Each row was made from one small tree. The marks that hang from a mark follow it in brackets, in alphabetical order. Every link used is in the known rows. Write each row's tree.
Known rows:
P[Z]: [-0.92,1.05,-0.96,1.69,1.31,0.90,0.43,-0.61,1.71,-0.74,0.41,-0.74,-2.36,-0.67,-0.63,-0.16,-2.67,1.47,0.36,-3.28,-0.53,-1.71,-3.22]
Z[N]: [-1.74,0.12,-0.64,0.30,1.21,-0.78,-0.18,-0.62,1.93,0.72,-0.68,-0.42,-1.65,-1.53,-0.24,0.43,-2.76,1.36,-0.37,-2.55,-0.66,-2.15,-3.02]
V[P]: [-1.87,2.31,-0.78,2.48,2.06,-1.24,-0.45,-0.43,1.55,-0.42,-0.65,-1.25,-1.31,-1.29,0.31,-0.24,-2.65,2.54,0.41,-2.75,0.44,-1.88,-3.77]
Z[N[C[T[V]]]]: [0.00,-1.00,0.65,-0.55,0.39,-0.20,-0.59,-0.34,1.91,0.54,0.02,-0.24,-1.43,-1.94,-2.19,1.42,-1.62,-0.01,-1.16,-1.57,-0.59,-2.14,-0.28]
N[V[C P]]: [-1.91,2.58,-0.37,2.98,1.65,-2.34,0.14,0.29,1.33,0.25,0.53,-0.69,-0.47,-0.46,0.81,-2.18,-1.45,2.70,-0.67,-2.04,0.65,-2.42,-2.75]
V[C[T[Z]] P]: [-0.68,2.72,-1.31,2.52,2.00,-0.66,0.77,-0.53,-0.01,0.13,-1.23,-1.71,-1.46,-0.43,1.12,-0.81,-1.68,1.76,-0.46,-1.66,1.21,-0.46,-2.53]
T[N P[K] V[C Z]]: [-0.92,3.23,-0.58,0.39,-0.10,-1.57,1.26,0.24,1.11,2.03,-1.83,-6.46,-1.00,0.42,0.59,-0.59,-0.14,0.57,-1.15,-1.08,-0.61,0.48,-2.12]
N[C P[K]]: [-0.88,0.39,0.28,-0.04,1.97,-0.73,1.22,0.24,2.99,-0.20,1.36,-2.19,-2.14,-0.07,-2.11,-1.13,-2.33,1.46,0.00,-2.16,0.21,-2.26,-1.93]
P[K Z[N]]: [0.12,-0.82,-0.01,0.04,-0.02,-0.15,0.99,0.02,2.61,0.54,0.52,-0.20,-2.49,-1.24,-0.19,-0.94,-2.32,1.83,-0.66,-3.65,-0.96,-0.29,-3.13]
C[T Z]: [0.16,-0.80,-0.25,0.98,1.47,1.42,0.02,-0.43,-0.64,-0.98,-1.02,-0.15,-2.05,-1.04,-0.26,1.17,-3.22,0.42,0.19,-1.56,0.91,-2.32,-1.35]
T[N P[K] V[Z[C]]]: [-0.42,1.17,-0.49,-1.10,0.10,-1.59,0.97,-0.19,1.06,1.43,-2.32,-6.74,-1.54,-0.20,-0.49,0.43,0.17,0.40,-1.29,-1.61,0.29,0.12,-2.06]
T[Z[C N[V]]]: [-1.47,-1.80,-1.24,-1.35,2.25,-1.40,0.71,-0.82,0.95,0.82,-0.93,-1.30,-1.34,-0.29,-0.82,-0.98,-1.08,-0.26,-1.87,-1.86,1.39,-2.20,-2.04]
C[P[K] T[N V] Z]: [1.63,-1.59,1.56,-1.34,-0.06,0.09,-0.90,0.11,-0.70,1.21,-2.06,-3.14,-1.60,-0.65,0.45,2.19,-1.67,-0.83,-1.30,0.11,1.13,-1.10,-0.85]
C[T[N]]: [-0.44,1.29,-0.64,1.00,0.47,1.04,-0.21,-0.81,0.35,0.36,-0.77,-1.96,-1.52,-0.57,-1.25,1.56,-1.80,1.07,-0.19,-2.10,-0.98,-2.32,-1.81]
T[K N P[Z]]: [-0.97,1.30,-1.55,0.40,0.37,0.27,0.76,-0.80,1.03,0.93,-2.29,-5.05,-0.90,0.67,-1.18,1.06,-1.65,-1.28,-0.54,-1.49,-0.95,-1.54,-2.80]
P[K Z[C[T]]]: [1.70,-1.27,0.35,0.11,-0.31,1.17,1.26,-0.14,0.87,-0.78,0.66,-0.53,-3.40,-1.58,-0.76,-0.22,-1.34,2.80,-0.85,-3.51,0.15,-0.32,-1.97]
V[C[T[K] Z[N]] P]: [0.43,-0.57,0.11,2.22,-0.13,-1.43,0.40,0.17,-0.62,1.36,-2.07,0.00,-0.80,-1.98,1.21,0.11,-2.00,0.48,-1.40,-0.78,1.31,-1.23,-0.84]
K[P[Z[C]]]: [-0.06,0.96,-1.47,0.20,1.41,-1.21,0.69,-0.71,1.88,-0.11,-0.03,-0.49,-2.85,-1.24,0.05,-0.67,-1.96,2.81,-0.07,-2.86,1.66,-1.86,-2.39]
K[P]: [-1.89,1.69,-1.57,0.69,2.52,-1.23,-0.33,-0.90,1.73,-0.09,-0.47,-0.74,-1.51,-0.80,-0.03,-0.65,-3.11,2.21,0.47,-1.85,1.36,-2.47,-2.78]
P[K Z[N[C[T]]]]: [2.05,-1.01,1.09,-0.27,-0.75,0.70,1.52,0.75,2.86,-0.20,1.32,0.73,-3.00,-1.38,-1.56,-0.05,-2.00,1.28,-0.82,-3.20,-0.87,-0.67,-0.91]
Z[C[P] N[V]]: [-0.64,-1.62,0.97,-1.27,0.84,-2.90,-0.63,0.09,1.88,1.36,-0.81,-0.58,-1.57,-0.95,0.72,0.75,-1.43,0.82,-1.76,-1.40,1.29,-3.32,-2.26]
V[C[T[N]] P Z]: [0.09,4.81,-0.65,4.48,-0.36,-1.15,0.92,0.30,0.67,0.93,-0.74,-2.61,-1.33,-0.16,0.89,-0.11,-0.48,2.35,0.01,-2.38,-0.14,-0.73,-1.55]
K[P[Z[C N[V]]]]: [0.15,-0.99,-0.85,-0.53,0.69,-2.79,0.57,-0.30,2.84,1.01,0.63,1.07,-1.73,-0.51,-0.31,-1.60,-1.04,1.73,-1.16,-2.73,1.41,-2.46,-1.49]

Write each row's tree:
[-0.12,1.53,1.00,0.97,-0.28,-2.45,1.05,1.14,2.20,1.82,-0.75,-1.89,-2.44,-0.77,2.63,-0.60,-1.83,1.84,-1.03,-1.71,0.69,-0.09,-2.66] : V[C[P[K]] Z[N]]
[-0.42,-1.01,-0.10,-0.50,0.52,-1.23,1.15,0.35,2.96,0.40,-0.34,-1.95,-0.51,0.61,-2.20,-0.34,-1.59,-2.30,-1.46,-1.30,-0.18,-2.62,-1.12] : T[K P[Z[N[C V]]]]
[0.06,-3.40,-0.18,0.62,0.74,-0.31,0.23,-0.83,0.26,1.29,-1.24,-0.66,-0.76,-0.07,-1.48,0.71,-2.30,-1.70,-0.71,-0.81,0.85,-2.69,-0.51] : C[T[K] Z[N[P]]]
[0.33,1.54,0.76,0.51,1.21,-0.16,0.32,0.53,2.77,-0.76,0.26,-1.16,-3.00,-0.61,-0.11,1.35,-2.95,0.49,0.14,-1.88,0.60,-2.49,-2.29] : N[C[P[Z]]]
[0.50,-1.93,1.37,-1.48,0.83,-1.49,0.04,0.66,1.16,1.05,-1.87,-0.89,-2.40,-1.33,2.06,0.97,-3.47,0.35,-0.91,-1.02,1.59,-1.33,-2.51] : C[P[K] Z[N]]
[0.40,-1.51,0.00,2.20,-0.67,-0.78,-0.88,-0.81,1.23,1.11,-0.69,-0.37,-0.32,-1.47,-1.33,0.27,-0.83,-0.32,-1.31,-2.20,-0.27,-0.41,-1.64] : C[T[K V[P[Z[N]]]]]
[-0.93,0.34,-0.68,0.90,0.58,-1.40,0.80,-0.28,1.73,0.65,-0.84,-1.33,-2.47,-1.67,-0.08,0.25,-1.41,1.61,-0.57,-3.07,0.50,-1.46,-2.18] : V[Z[C N]]
[-1.10,-1.06,-0.06,-0.33,1.01,-1.77,0.65,-0.35,3.04,1.64,0.38,-1.42,-1.57,-0.10,-0.79,-1.13,-2.08,1.62,-0.45,-2.73,-0.53,-1.50,-2.96] : Z[N[P[K]]]
[0.94,-0.25,0.27,0.34,-0.36,-2.27,1.17,0.38,2.67,0.86,-0.09,-0.40,-2.82,-2.29,0.80,-1.01,-1.18,3.50,-1.12,-4.10,0.30,0.20,-3.33] : V[P[K Z[C N]]]
[-2.16,1.33,-1.43,-0.13,1.14,-0.29,0.15,-0.95,0.47,1.16,-3.08,-5.59,-0.31,0.17,-1.15,1.36,-1.95,-1.09,-0.73,-0.63,-0.45,-2.22,-2.77] : T[K N P]
[-1.86,2.45,-0.73,3.59,1.64,-1.61,-0.67,-0.44,1.48,-0.17,-0.53,-2.50,-0.80,-0.77,-0.21,-0.66,-1.35,1.16,0.34,-2.49,0.83,-0.72,-2.86] : T[V[P Z]]
[-0.55,-0.07,-1.46,-1.16,1.73,-0.55,0.71,-1.10,1.17,0.87,-2.91,-2.94,-1.27,0.65,0.14,1.30,-2.25,-1.08,-0.66,-1.27,0.10,-0.79,-2.55] : C[T[P Z[N]]]
[-0.19,-0.58,1.00,-1.36,1.11,-1.30,0.09,0.19,1.10,0.25,-1.07,-2.41,-3.00,-1.83,1.19,0.73,-2.24,2.53,-1.08,-1.67,1.64,-1.48,-3.26] : Z[C[P[K]]]
[0.85,1.31,1.13,3.15,0.67,-0.99,1.16,1.44,2.19,-1.64,1.85,-0.65,-1.24,0.35,-1.59,-2.06,-1.05,1.31,-0.22,-2.54,1.46,-1.17,-0.58] : N[C[T] V[P[K] Z]]
[-0.28,3.01,0.30,1.84,0.49,-1.60,0.60,0.78,2.14,0.43,-0.08,-4.26,-1.27,-0.76,-1.46,-0.76,-0.46,0.82,-0.50,-2.09,0.43,-0.18,-1.30] : T[N[C] V[P[K] Z]]
[-1.10,2.77,-0.04,1.62,1.50,-1.79,0.14,0.54,2.21,0.01,0.48,-2.01,-0.45,-0.06,-1.68,-0.50,-1.21,0.79,-0.48,-1.88,0.29,-3.44,-1.41] : T[N[C V[P]]]
[0.70,-1.00,0.50,1.62,0.08,1.03,-0.46,-0.48,0.53,-0.33,-0.84,-1.13,-1.83,-0.30,-0.41,1.58,-2.36,-0.61,-0.47,-1.22,0.64,-1.74,-2.09] : C[P[Z] T[K]]
[0.61,-0.64,0.20,-1.53,0.51,-0.41,1.01,-0.17,0.78,-0.16,-1.62,-3.20,-2.43,-1.04,-0.02,0.81,-1.62,2.23,-0.96,-2.01,0.47,-0.74,-2.47] : Z[C[T[P[K]]]]
[-1.64,0.29,-0.03,0.87,2.54,-1.20,0.53,0.00,3.00,-0.39,1.95,-1.24,-0.85,1.18,-2.90,-1.31,-1.77,0.04,-0.09,-1.74,0.41,-4.38,-1.17] : N[C P V]
[0.99,0.70,1.46,-0.26,0.73,-0.11,0.89,1.07,2.88,-0.70,0.71,-1.48,-3.28,-0.77,-0.03,0.29,-2.78,1.11,-0.33,-2.08,0.70,-1.27,-2.38] : N[C[P[K Z]]]
[-0.44,-2.95,-0.16,0.66,1.17,1.57,-0.97,-1.09,-1.81,-0.27,-1.74,-1.58,-0.58,-1.44,-1.77,1.12,-2.22,-1.89,-1.09,-0.04,1.34,-1.93,-0.41] : C[T[K V] Z]
[0.50,-0.62,0.29,-1.64,0.98,0.16,-0.56,-0.74,-0.23,1.44,-2.14,-4.68,-1.36,0.44,-0.22,1.33,-0.94,-1.28,-1.60,-0.08,0.92,-0.06,-1.86] : C[P[K] T[N V Z]]
[0.68,-1.79,1.42,-0.48,-0.08,-1.63,0.19,0.78,2.97,0.90,0.77,-0.04,-1.76,0.29,0.66,-0.94,-1.83,0.55,-1.31,-2.33,0.24,-1.41,-2.77] : C[P[K Z[N[V]]]]
[0.21,1.24,0.50,0.41,0.29,0.00,-0.90,-0.33,0.63,0.84,-1.53,-2.52,-1.71,-0.17,0.27,2.75,-2.05,0.52,-0.29,-1.07,-0.08,-2.55,-2.12] : C[P T[N]]
